What can hang from each mark
tukit: firi
ligo: bukop komi leli nezono
memi: bukop
bukop: ligo memi
nezono: ligo
komi: bukop firi
leli: ligo

Each row was made from one small tree. The marks that hang from a mark follow it in brackets, in alphabetical order. Every link used is in the known rows. Write each row's tree.
Known rows
komi(firi): [-2.93  1.32  2.29  1.30  5.43  1.92 -1.37  0.30 -0.65  1.59 -1.67 -1.14
  0.48 -3.88  0.04  1.33 -0.01  5.05]
ligo(komi(firi) leli): [-3.05  2.54  0.34  0.36  4.91  4.36  2.19  2.58  1.19 -0.08 -1.48 -2.66
  1.12 -4.35  0.89 -0.26  0.16  2.17]
memi(bukop): [ 0.26  4.25  0.58  0.42  4.56 -1.09 -0.29 -2.40 -3.14  1.26 -2.45 -1.91
 -0.77  0.07 -1.75 -0.20  1.12  1.35]
komi(bukop(ligo) firi): [ 0.81  0.35  2.06  2.91  2.17  0.41 -1.12 -2.53 -1.78  0.38  2.21 -0.98
 -0.04 -3.33 -1.40  0.53 -2.17  4.28]
tukit(firi): [-1.32  0.12  2.13  2.19  4.40 -3.14  1.68  1.44 -1.51  2.62 -0.47 -3.32
 -1.85 -1.37 -0.47 -0.68 -0.41 -0.93]
memi(bukop(ligo(leli))): [ 1.80  4.43  0.45  2.38  5.10 -1.18  2.35 -2.13 -3.86  0.90  0.38 -2.96
  0.14 -0.43 -0.86  2.61  1.88  1.38]
bukop(memi): [-2.24  1.75  1.09  2.38  3.83 -2.63  2.25 -0.31 -3.18  3.32  0.15  0.01
 -2.13 -1.31  0.35  3.30  0.09  1.80]
komi(bukop(memi)): [-0.16  1.20  0.35  2.42  0.36 -3.26  0.57 -3.19 -3.87  2.49  0.94  0.52
 -3.04 -0.90 -1.79 -0.77 -1.36  0.50]
komi(bukop(ligo(nezono))): [-0.25  2.08  1.53  3.07  0.60 -3.34 -0.68 -4.34 -2.51  1.00  1.30  0.08
 -1.20 -0.77 -0.73 -1.22 -1.61  0.22]
ligo(bukop leli): [-1.57  1.96  0.35  3.89  1.85  0.20  4.83 -1.25 -0.56  3.12  1.48  1.60
 -0.92 -1.20  2.09  1.07  2.36  0.38]
komi(bukop): [-0.11  1.67  1.05  2.12  0.26 -2.97 -1.08 -3.67 -3.44  1.68 -0.78  0.25
 -2.12 -1.44 -1.89 -2.75 -0.96  0.10]
nezono(ligo(komi(bukop firi))): [-0.86  0.61  0.36 -1.57  0.73  0.17 -2.96 -0.12 -0.25 -1.51 -0.52 -0.55
 -0.54  0.99 -2.21 -1.69 -2.59  1.74]
komi(bukop(memi) firi): [-0.67  0.56  0.53  1.71  2.10  0.84 -0.52 -1.82 -2.09  1.49  1.49 -0.75
 -1.85 -2.82 -2.15  0.30 -2.58  4.41]
memi(bukop(ligo(komi leli nezono))): [ 0.11  5.15  0.19  0.75  4.98  0.37  1.77 -1.81 -1.11 -0.30 -0.47 -3.29
  0.31  0.35 -0.05  0.62  0.27  0.61]
leli(ligo(bukop)): [ 0.01 -1.73  1.59  2.85 -0.63 -3.19  0.71 -2.48 -1.12  2.73 -1.69  3.48
  0.32  1.42  2.95  0.63 -0.97  0.29]
komi(bukop firi): [-0.74  0.80  1.34  1.45  1.84  1.19 -2.39 -2.37 -1.69  0.94 -0.11 -0.78
 -0.78 -3.40 -2.26 -1.69 -1.91  3.95]
ligo(bukop komi leli): [-1.76  2.14  0.26  1.55  1.29  3.00  5.02  0.32  2.55  0.55  0.36  1.30
 -0.35 -0.91  2.50 -1.35 -0.01 -0.79]
komi(bukop(ligo)): [ 1.27  1.22  1.76  3.65  0.53 -3.76 -0.07 -3.77 -3.76  1.12  1.67  0.20
 -1.32 -1.36 -1.15 -0.45 -1.13  0.47]

Which tree is each row?
[-0.92  1.04 -0.60  1.77  0.77 -1.77  2.58 -0.48 -2.00  1.69  2.79  1.22
 -1.92  2.47  0.10  2.76  1.11  1.17]	nezono(ligo(bukop(memi) leli))
[-4.46  2.87  0.43 -1.57  2.07  3.17 -1.45 -1.08  3.63 -1.09 -1.25 -1.03
 -0.81 -1.05 -0.25 -3.66 -4.79  1.69]	ligo(komi(bukop(memi) firi) nezono)
[-2.44 -0.69  0.70  0.66 -0.81 -1.01  1.32 -1.56  2.72  1.43 -1.78  2.99
 -0.09  2.72  3.87 -0.79 -3.73 -0.55]	leli(ligo(bukop(memi) komi nezono))
[-0.65  1.46 -1.33 -0.28  0.40 -1.25  0.47  0.30 -2.00 -0.47  0.99 -1.08
 -1.38  1.34 -1.68 -0.62 -0.73 -0.01]	nezono(ligo(komi(bukop(memi)) leli))
[-0.81  0.44  0.11 -1.49  0.77  0.03 -2.05  0.09 -0.51 -1.30  0.32 -0.44
 -1.06  1.18 -2.15 -0.80 -2.84  2.14]	nezono(ligo(komi(bukop(memi) firi)))
[-1.07  1.07 -0.79  0.11  0.39  0.12  2.87  0.78  0.26 -0.05  2.08  0.94
 -1.52  2.51  0.33  1.14 -0.61  0.24]	nezono(ligo(bukop(memi) komi leli))
[-1.07  1.75  0.79 -0.01  0.70 -0.32  0.61 -0.92 -0.23 -0.08 -0.98  0.06
 -1.65 -0.94 -0.69 -2.70 -3.21 -0.58]	ligo(komi(bukop(memi)))
[ 1.41  1.37  0.14  4.37  1.01 -3.45  3.29 -2.83 -4.70  2.07  3.67 -0.50
 -2.09 -1.46 -0.91  2.15 -0.64  0.68]	komi(bukop(ligo(leli) memi))
[-1.67  2.00 -0.99  0.48  2.63  3.69  2.94  1.10  0.33 -0.02  0.78 -2.38
 -0.44 -3.44 -0.69 -1.04 -1.82  1.85]	ligo(komi(bukop(memi) firi) leli)
[-4.59  3.88 -0.93 -0.62  2.59  4.56  0.28 -0.43  3.14 -0.95 -1.11 -2.67
  0.12 -2.55  0.13 -4.16 -2.23  1.03]	ligo(komi(bukop firi) leli nezono)
[-2.64 -0.81  1.29  0.20 -0.06  1.15 -0.51 -1.34  4.00  0.41 -2.57  2.41
  1.15  1.42  3.65 -1.68 -3.92  1.07]	leli(ligo(bukop komi(firi) nezono))
[ 1.70  4.15  1.36  0.76  4.53 -0.48  1.00 -1.82 -1.94 -0.33 -0.75 -2.22
  0.27  0.27 -0.63  0.91 -0.37  1.13]	memi(bukop(ligo(komi)))
[-0.61  1.68  1.01  3.11  5.01  1.19  5.75  2.05 -1.14  0.91  3.80 -2.23
  0.06 -2.80  1.84  6.31 -0.91  3.08]	bukop(ligo(komi(firi) leli) memi)
[-0.01 -1.87  1.24  3.01 -0.63 -3.34  1.97 -2.01 -1.30  3.22 -0.64  3.34
 -0.45  1.75  2.94  2.10 -1.52  0.65]	leli(ligo(bukop(memi)))
[ 1.45  4.19  0.50  1.07  5.48  1.56  2.12 -0.91 -1.73 -0.49  0.18 -3.43
  0.68 -1.08 -0.62  1.87  0.41  2.28]	memi(bukop(ligo(komi(firi) leli)))
[-1.41  1.07  1.00 -0.41  1.95  2.48 -0.26  0.05  1.12 -0.64 -0.56 -0.79
 -0.90 -2.27 -1.11 -1.94 -4.05  2.28]	ligo(komi(bukop(memi) firi))
[-0.22  2.05  0.10  3.82  1.06 -3.07  2.66 -3.24 -3.32  2.02  3.49 -0.72
 -2.21 -0.81 -0.48  1.24 -1.15  0.52]	komi(bukop(ligo(leli nezono) memi))
[-1.09 -1.29  1.54  0.24  1.41 -0.29 -1.07  0.38  0.34  0.52 -3.69  0.36
  1.78 -0.87  1.90 -0.22 -2.55  1.61]	leli(ligo(komi(firi)))
[-0.93  1.14 -0.30  1.52  0.77 -1.42  1.32 -0.89 -1.69  1.16  1.64  1.06
 -1.17  2.12  0.13  1.42  1.61  0.86]	nezono(ligo(bukop leli))
[-4.68  3.66  0.02  2.77  2.13  0.83  3.28 -2.39  1.99  2.66  0.80  1.31
 -1.09  0.07  3.11 -0.87  1.44 -0.12]	ligo(bukop leli nezono)
[-2.42  2.52  1.75  1.95  3.92 -1.43  3.29  0.01  0.47  0.71  1.96 -0.64
 -0.61 -0.16  2.32  4.04 -2.55  1.03]	bukop(ligo(komi nezono) memi)
[-1.44  1.64 -0.34  4.08  1.92  0.05  6.53 -0.86 -0.93  3.70  3.01  1.60
 -2.08 -0.70  2.21  3.26  1.67  0.91]	ligo(bukop(memi) leli)
